(in the rows, 128 means zero)
Known rows, with every way that one mark hangs from another
romom{ratof{vomuz{datazof}}}: [ 91 134 113 131  81 145  86 173 114 174 116  89 130 119 129 131 142 128
 110 108]
datazof{romom vomuz{dunap ratof}}: [110 111 156 115  68 127  88 184 124 102 125 127 132 119 116 100 166 149
 118 120]
datazof{vomuz{ratof}}: [ 94 120 152 117  74 131  94 184 122 133 125 125 136 127 143 108 195 149
 116 114]
romom{ratof}: [ 87 156 138 133  77 140  98 185 121 168 124 104 130 124 115  99 179 126
 108 106]
dunap{manu{datazof ratof{vomuz}} romom}: [ 16 196 132 111  84 125 101 164 123 183 167 102 127  79  88 137 193 105
 114 114]
datazof{manu{ratof}}: [ 77 134 119 107  72 133 110 170 104 146 139 107 125 128  85 104 140  93
 119 117]
dunap{romom{ratof}}: [ 76 152 138 136  76 129  99 187 116 160 146 114 129  81 103 108 205 132
 104 105]
datazof{manu vomuz{dunap}}: [101 114 143 100  68 132  99 171  93 105 132 128 131 132 154 107 138 126
 118 117]
vomuz{datazof{manu} ratof}: [105  96  85 132  75 146  92 184 107 120 149 130 130 119 152 117 164 141
 119 126]
vomuz{datazof{manu}}: [100 111  94 124  75 144  94 174 103 127 148 127 130 129 147 129 119 115
 117 121]
datazof{manu{dunap}}: [ 82 111  98  83  72 141 110 169  99 113 134 117 130 130 118 137 148  90
 123 102]
vomuz{dunap}: [ 85 129 133 117  77 143  99 198 104 134 134 122 135 122 123 148 164 117
 115 113]
ratof{romom vomuz{dunap}}: [ 89  95 115 108  88 143  91 191  77 149 110 105 137 109  94 196 150  77
 127 103]
datazof{vomuz}: [ 90 132 159 111  74 129  95 176 118 138 124 124 136 134 139 118 159 128
 115 109]
manu{datazof dunap}: [ 59 137 127  74  81 146 106 168 137 135 120 114 135 138 133 164 169  87
 132 102]
ratof{romom vomuz{datazof dunap}}: [101  85  94 116  87 148  82 188  83 141 119 111 137 110 105 198 124  87
 128 111]
manu{datazof ratof}: [ 54 166 152 103  81 136 108 170 143 177 126 102 128 133  90 121 159  92
 126 122]
manu{dunap ratof}: [ 63 138 109  77  70 138 111 172 137 143 130  98 130 129  36 132 159  89
 127 104]
datazof{manu romom}: [ 98 118 121 112  71 128 102 169 100 116 135 119 125 124 110 109 120  92
 116 114]

Rows
[ 88 116 116 100  70 127 102 159  99 130 126  92 121 117  62 117  98  86
 121 119]
datazof{manu{ratof{vomuz{dunap}}} romom}
[108 146 166 121  67 122  88 166 134 134 116 111 128 128 105  71 141 135
 111 110]
datazof{romom{ratof} vomuz}
[ 79 127 111 112  77 133  92 165 125 167 125  87 128 119  58 141 106 100
 120 119]
manu{ratof{vomuz{datazof{romom}}}}
[ 95 120 139  98  69 124 102 163 101 128 128 117 126 132  77  89 137  94
 127 117]
datazof{manu{ratof{romom}} vomuz}
[ 82 102 103 119  82 141  85 181  96 143 137 109 135  89 132 187 136 125
 114 114]
ratof{vomuz{datazof dunap{romom}}}
[ 94 137 134 124  77 131  91 171 118 159 111  90 127 116  94 117 136 110
 111 105]
datazof{romom{ratof{vomuz}}}
[ 98 123 104 125  78 147  87 172  99 153 121  92 128 118 136 127 130 130
 112 113]
romom{ratof{vomuz{datazof{manu} dunap}}}
[ 83 128 162 108  83 136  95 178 129 143 116 128 135 131 153 127 194 116
 130 117]
manu{datazof{vomuz{ratof{romom}}}}
[ 60 180 129 133  75 135  96 195 107 145 171 122 129  81 109 111 208 142
 104 111]
vomuz{dunap{manu romom{ratof}}}
[106 116 156 118  69 123  89 176 130 117 123 124 132 122 115  94 168 142
 117 116]
datazof{romom vomuz{ratof}}
[104  85 111  81  69 134 101 168 100  90 124 128 131 127 116 113 181 111
 133 106]
datazof{manu{dunap} vomuz{ratof{romom}}}
[105 101  98 134  76 152  87 204 116 118 148 131 135 113 143 139 176 158
 119 129]
vomuz{datazof dunap ratof}
[ 96  90  94 119  89 144  83 181  88 155 117 108 137 114 104 193 126  80
 127 107]
ratof{romom vomuz{datazof}}
[ 91 103  79 104  71 141  97 169 107 108 156 129 130 109 127 140 134 112
 121 113]
vomuz{datazof{manu{dunap{romom}}}}
[ 70 125 109 113  78 135  93 175 114 161 138  94 129  96  65 153 134 114
 118 121]
manu{ratof{vomuz{datazof dunap{romom}}}}
[ 60 152 116 133  77 136  97 206 106 128 177 134 132  73 118 125 246 156
 108 117]
vomuz{dunap{manu romom} ratof}
[ 67 124  99  82  68 130 114 163 110 122 149 109 124 103  58 117 160  90
 123 108]
datazof{manu{dunap{romom} ratof}}
[ 43 188 120 134  81 128  94 177 105 176 164 103 128  70 107 118 210 133
 100 101]
dunap{manu romom{ratof{vomuz}}}
[ 90 131 169 105  76 132  92 174 138 121 119 125 132 128 151 115 167 131
 125 124]
manu{datazof{romom vomuz{dunap ratof}}}
[109  92  91 139  82 148  87 200 112 131 141 133 135 112 112 141 183 124
 126 121]
vomuz{datazof ratof{romom}}
[ 71 126 108 110  89 142  90 190  76 152 129 107 136 104  95 188 161  81
 124 103]
ratof{romom vomuz{dunap{manu}}}
[ 99 101 136 111  68 128  98 179  94  96 146 135 129  97 149  97 192 153
 116 121]
datazof{manu vomuz{dunap{romom} ratof}}
